Each row comes from the steps of one path. Every step used is in the known rows, and no mark comes twice. Write the path behind each row, first mark first.
(in the rows, 128 means zero)
Known rows:
d/a/u: [ 97 114 113 109 149 128  81 106 108 108 167 115 133 143 179 135 160 101
 141 114 119 157 144  92 154 183 117 113 109 135  85  93 125 124]
d/p: [ 98 108  91 134 131 125  98 121 108 121 168 106 129 127 174 138 158  98
 120 114 106 163 135  82 141 169 128 131  86 165 125 121 132 128]
f/a/u/v: [110 107 111 136 163 126  64 108 121 123 186 101 128 167 148 150 160 101
 145 127 119 166 158  93 136 188 122 140 114 132  90  93 141 110]
u/v/z/a: [ 91 124  89 137 143 130  65 116 115 126 187  80 127 174 162 148 164 127
 157 129 122 136 150  97 122 162 130 136  77 145 114  83 137 113]
q/u/a/z/v/d/p: [ 91 127 112 115 171  97  41 107 111 139 203  73 128 152 184 168 150  95
 136 111 127 146 183 104 122 187 130 125 102 159  89 101 119 104]
v/z/p/d/a/f/q: [116 130 100 117 160  92 100  73 102 110 197  60 142 110 197 150 139  79
 135 110 134 151 151 127 125 192 158 103 108 147 103 107 123 122]
p/z/a/f/q/d/v/u: [123 112 109  95 181 106  96  73 100 112 201  85 156 144 174 162 171 107
 162 113 136 144 149 110 148 178 146 121 102 156  97  98 120 105]
q/f/a/u/v: [114 117 109 143 175 115  71 110 119 140 186  93 135 164 142 160 160  87
 152 118 134 164 157  96 137 195 116 144 103 120  85 102 126 111]
a/u/v: [100 104 105 133 159 126  60 122 116 124 186 114 134 164 158 153 168 117
 139 131 105 153 147  80 143 171 114 137  94 132  85 115 138 120]
q/u: [101  99 119 125 148 117  89 114 107 124 168 131 134 138 154 140 179 115
 138 117  92 135 152  76 137 166 123 117 103 139 109 129 134 115]
d/a/z/q/u/v: [110 134 143 121 169 114  45  87 110 137 193  76 134 163 173 176 175 112
 144 129  98 129 177  92 136 163 119 113 111 136  81 117 131 115]
d/p/z/a/u/v: [ 87 128  85 128 155 110  65 113 111 118 189  85 145 163 188 161 162 117
 156 123 126 161 142  95 124 179 118 139  93 143  89  88 134  95]
a/z/q/u: [127 126 127 116 154 112  63  90 108 107 188 109 133 138 166 162 177 108
 121 128  82 113 160  79 133 163 124 116 111 126 101 141 127 106]
u/a: [ 88 110 104 122 140 122  85 110 101 125 173  92 131 142 155 135 160  99
 140 134 105 147 165 102 152 168 122 132  90 146 107  97 124 123]
v/u/a/f/q/z/p/d: [120 114 115 110 188  67  93  73  91 103 201  68 137 100 201 169 155  83
 121 117 109 149 177 144 137 206 126 118 100 136  82 107 111  98]
v/z/p: [ 99 131  85 138 142 113  86 126 111  90 185  98 128 125 181 136 160 103
 115 120 110 137 139  93 110 178 133 130  81 147 124 115 130 106]
e/p/z/a/d/v: [ 89 131  92 118 146 127  79 105 130 131 205  79 169 173 187 156 152 113
 179 134 123 136 131 108 140 183 153 149 110 172 135  94 110 109]
q/z/p/d/v/u: [113 104 101 139 167 103  80 117  92 107 197 105 144 118 197 177 174 111
 139 110 111 157 134 123 113 200 123 132  93 145 112 124 122  99]
z/p/d/a: [ 95 118 100 132 138 113  90 104  94 116 182  85 139 111 193 148 149  88
 152 116 119 165 151 124 132 197 137 110 115 138 120 106 117 122]
d/p/z/v/u: [ 92 108 108 134 163 101  86 110 109 111 203  95 144 118 181 157 180 106
 140 103 117 155 130  96 124 174 122 132  76 153  99 109 139  95]
e/p/z/v/d/a: [ 75 127  98 121 161 101  70 103 123 134 214  66 147 143 203 149 170 100
 167 113 130 141 158 113 136 187 147 144  96 154 117  90 112 107]
d/v/u/a/z/q: [109 122 127 115 166 128  59  83  99 118 211  82 139 149 172 168 170 105
 127 122 111 129 164 113 144 176 116 123  97 145  89 101 120 111]
z/p/d/a/f/q/u: [112 116 131 114 173  87 101  64  98 131 190  81 146 108 192 163 150  81
 143 107 116 157 172 113 136 197 146  84 132 134  95 124 120 118]
p/d/v/u/a: [ 88  82 113 125 153 126  83 100  88 137 195 101 150 140 161 153 165 110
 162 105 126 155 155 134 142 193 123 117 107 147 102  96 121 121]
p/z/a/f: [101 137  89 111 146 110  91  93 112 116 187  88 162 141 166 138 158  97
 178 142 122 127 133 111 146 167 147 141  92 137  90  94 122 111]
p/d/a/f/q/u/v/z: [109 104 129 115 176  92  80  73 107 150 191  68 150 152 166 165 160 107
 162 107 129 142 165 116 126 173 149 100 112 149  78 113 139 127]
p/z: [104 113  90 128 135 110  93 118 109 103 180 105 148 130 160 135 176 108
 154 137 102 132 126  95 133 155 141 149  88 142 109 119 133 109]
p/d/a/f/q/u: [116  98 134 103 165  97 104  59 100 143 179  92 149 124 169 154 157  89
 159 108 116 149 164 111 152 180 149  88 131 139  88 121 125 132]
v/d/p: [ 99 103  81 129 137 122  89 125 105 120 177 108 119 127 189 137 152  96
 125  98 120 155 145  93 137 186 141 135  91 160 134 111 119 128]
u/a/f/q/z: [121 123 111 104 171  88  92  83 107 123 177  64 133 136 169 158 160  86
 128 146 101 146 168 103 158 159 135 143  80 154  84 108 125 119]
a/f/q/u: [122 102 130 111 169 102 104  77 115 132 181 109 140 131 155 148 169  98
 129 119  95 135 159  75 150 161 140 108 108 141  93 136 135 123]
u/a/z/p/d: [103 135  89 125 141  98  62 104 100 105 199  71 141 123 183 153 138  85
 138 147 113 146 164 142 123 194 134 131 115 141  99 112 110 107]
u/a/f/q/z/v/d/p: [114 124 104 111 189  81  72  87 108 143 202  39 122 135 197 181 147  74
 128 118 126 166 179 100 145 177 144 144  73 164  95  96 122 114]
d/v: [102 103 100 139 140 142  88 119 109 137 182 109 144 153 152 150 169 110
 150 129 110 155 129  79 141 155 137 139  89 159 121 120 136 133]
d/v/z/a/f/q/u: [113 121 117 111 170 117  91  72 115 139 193  89 147 167 162 161 164 115
 150 111 129 132 150  82 126 162 148 103 101 154 103 102 137 114]

Which path is each row?
[ 94 135  98 115 175 110  47 133 103  96 181  81 129 156 199 159 156 108
 127 111 138 165 167 101 118 204 112 118  97 152  90  94 123 109] | q/d/a/u/v/z/p
[ 86 111 113 124 176 110  82  91  92 138 212  84 165 123 181 161 145  87
 153 111 137 157 158 146 138 216 127 112 107 146  84 102 113 120] | z/p/d/v/u/a/f
[111 125 110 123 144 114  53  93 110 130 201  68 145 139 173 164 150  90
 175 139 125 155 143 123 136 170 144 128 111 143  88 107 126 124] | p/d/a/z/v
[ 89 124 109 148 170 104  64 130 114 120 191  98 132 152 172 159 175 125
 125 116 106 135 162  85  94 177 120 122  86 146 105 123 140  99] | q/u/v/z/p
[113 132  92 136 153  99  82 130 106  95 175  96 125 121 191 157 169 100
 118 138  89 149 144  90 123 174 123 148  78 145 117 123 125 101] | q/z/p
[120 129 102 133 155 101  96 100  96 118 190  86 152 119 161 162 184  87
 150 123 104 120 139  87 141 162 131 143  80 110 115 135 119 104] | p/z/q/f
[110 123 112 128 172 107  58  94  91 134 195  70 147 150 178 182 164  96
 158  97 140 144 158 113 132 197 116 113  98 104  86 109 119 117] | p/d/a/u/v/z/q/f
[132 132 109 125 171  98  87  84 103 102 191  89 148 130 158 162 175  72
 148 111 125 138 148  95 134 194 124 138 111  95  97 111 119  84] | p/z/q/f/a/u
[ 84  95 120 125 160 133  85 108  99 134 191 103 139 150 160 146 171 113
 144 110 121 151 156 110 147 180 114 122  90 158  98  90 126 120] | d/v/u/a
[140 135 113 124 144 123  71  78 116 100 193  80 126 137 158 152 158  81
 127 136 102 136 158 100 136 174 140 137 118 131 115 112 127 105] | f/a/z/q
[109 127  90 133 183  93  61 113  99 130 208  79 142 141 195 184 169  90
 140  94 132 141 153  89 127 196 124 146  85 114  97 121 114  99] | a/u/v/d/p/z/q/f
[112 119  90 144 164 105  56 109 112 102 203  83 136 147 172 161 147  97
 140 113 138 166 157 125  93 217 133 129 121 125 101  96 134  91] | f/a/u/v/z/p/d
[ 98 105 115 129 166 104  80 107 111 106 208 104 146 126 163 152 188 112
 157 117 110 135 134  98 130 165 126 137  81 133  93 108 138  94] | p/z/v/u
[116 117 107 105 163  82 101  66 113 132 184  61 151 124 205 159 156  87
 138 128 106 154 158 129 156 188 143 127 106 163 104 122 111 127] | e/p/d/a/f/q/z
[118 109 109  94 166 103  92  85  98 124 176  70 136 134 158 147 151  80
 129 134 114 155 184 101 172 173 137 124  99 158  98 112 116 133] | u/a/f/q/d
[114 127 122 109 196  73  95  81 102 100 196  71 126 110 199 161 161  86
 103 120 104 144 177 121 141 193 118 124  84 145  77 100 117  97] | v/u/a/f/q/z/p
[ 87 109 109 105 160 102  89 112 107  98 188  89 148 129 188 143 148  96
 145 101 126 143 145 129 142 199 131 130 100 170  96  86 115 104] | v/u/a/d/p/z
[ 95  92 113 134 165 116  61 125 111 145 188 115 126 162 162 156 175 123
 152 108 109 132 172  85 128 178 133 130 101 138 108 117 128 117] | q/u/v/d
[ 97 111  72 126 138 105  91 125 105 107 184 100 137 124 191 138 162  99
 143 105 123 143 132 103 123 181 152 150  90 159 125 111 120 111] | v/d/p/z
[ 94 131 107 123 145 107  54  87 124 138 213  62 153 143 192 159 151  94
 157 138 118 153 153 130 139 186 138 130 114 158 103 115 115 121] | e/p/d/a/z/v
[110 114 114 109 161 107 101  75 109 134 188  72 136 135 155 143 150  82
 131 135 108 147 171 101 165 162 140 124  95 150  91 105 126 132] | u/a/f/q
[132 138  98 134 148 110  81 101 121 118 183  84 137 142 147 145 150  73
 145 134 127 142 141 115 134 183 139 151 105 139  98 113 115 114] | q/f/a/z
[ 94 135  92 126 156 124  66 105 119 137 192  74 146 173 161 147 151 112
 163 134 133 131 146 107 135 168 138 136  76 148  90  86 134 124] | u/v/z/a/f
[ 91 121 109 124 159 120  60 120 122 133 181  84 133 180 181 165 145 123
 153 100 128 142 154  91 116 186 133 115 100 170 117  90 131 109] | q/u/v/z/a/d/p
[101  95 105 144 157 121  88 109  94 118 206 114 146 116 184 161 164 107
 142 101 120 158 137 120 120 203 128 114 108 141 120 120 122 112] | z/p/d/v/u
[ 97 130 103 122 152 107  90  92  99 128 188  79 155 110 192 148 137  74
 159 122 129 161 147 132 144 203 143 111 114 140  95 110 113 133] | z/p/d/a/f
[112 138  95 109 154 110  81 102 110 118 170  88 142 146 178 152 159 100
 158 145 110 136 142 105 152 171 132 144  79 143  93  97 121 116] | q/z/a/f
[104  96 131 114 162 101  96  83 102 129 177  95 121 140 155 149 175 106
 125 118  92 143 189  83 144 161 125 104 110 141 108 110 130 109] | f/q/u/a
[103 111 122 136 173  88  77  88 102 128 197  66 128 138 189 173 165 113
 139 101 119 154 178 110  99 185 139  93 115 143 109 112 136 102] | f/q/u/v/z/p/d/a
[117 126 102 142 157 129  85 108  99 138 193  83 147 147 158 172 176  97
 138 106 123 129 134  77 129 163 130 133  69 133 127 130 127 121] | d/v/z/q/f
[101 128 118 119 168 126  54  99 106 114 191  81 129 164 183 164 170 112
 133 108 120 141 159  86 134 176 113 114  92 126  86  93 137 114] | d/a/u/v/z/q
[101 136 110 123 153 113  47 104 116 129 205  65 137 154 155 160 154  94
 148 156 111 144 163 104 140 157 128 144  88 148  82 100 128 113] | u/a/z/v
[ 96 131 109 108 182  85  85  65 129 142 228  47 152 136 203 156 159  83
 157 116 132 141 164 111 150 181 165 136 101 157 101  98 113 114] | e/p/z/v/d/a/f/q
[ 98 130 105 102 152 103  85  93 101 106 182  70 151 128 201 151 181  99
 137 120 104 139 171 104 154 187 125 128 104 154 131 119 106 108] | e/p/z/q/d/a
[107 117 105 122 143 151  75 111 118 135 188  94 143 175 165 160 140 106
 178 127 126 149 134  91 152 174 151 131 110 158 131  87 120 128] | z/a/d/v
[118 117 101 142 150 117 102 106 112 132 173  93 133 135 141 141 159  73
 151 117 126 155 149 101 143 185 133 142  99 132 118 107 119 117] | q/f/a
[117 125  95 125 154 117  44 114 122 118 213  89 126 147 173 157 154  96
 148 134 119 131 148  97 130 167 151 150  94 140 102 112 123 116] | a/z/v/d
[131  93 103 122 152 128  93 106 101 126 181  94 129 147 156 163 170 106
 131 123 108 168 153  69 148 154 144 130  98 167 136 132 131 131] | f/q/d/v
[ 84 103 124 116 153 111  82 107 100 132 168 108 134 146 152 141 173 109
 143 121 100 139 178  93 142 173 114 113 104 142  98 107 127 112] | q/u/a
[ 92 128  89 153 155 115  66 134 116 113 197  82 128 148 175 153 163 114
 124 128 111 143 148  94 105 171 128 141  73 150 115 113 138 109] | u/v/z/p
[106  97 103 133 174  84  83 103 111 133 199  84 127 145 183 168 178 117
 137  99 112 146 167  83 110 167 148 132 100 156 114 123 136  99] | f/q/u/v/d/p/z
[100 124  89 118 147 141  68 111 110 110 186 109 140 177 172 150 162 124
 151 113 137 145 130  87 122 178 126 122  95 142 105  81 131 108] | d/v/z/a/u
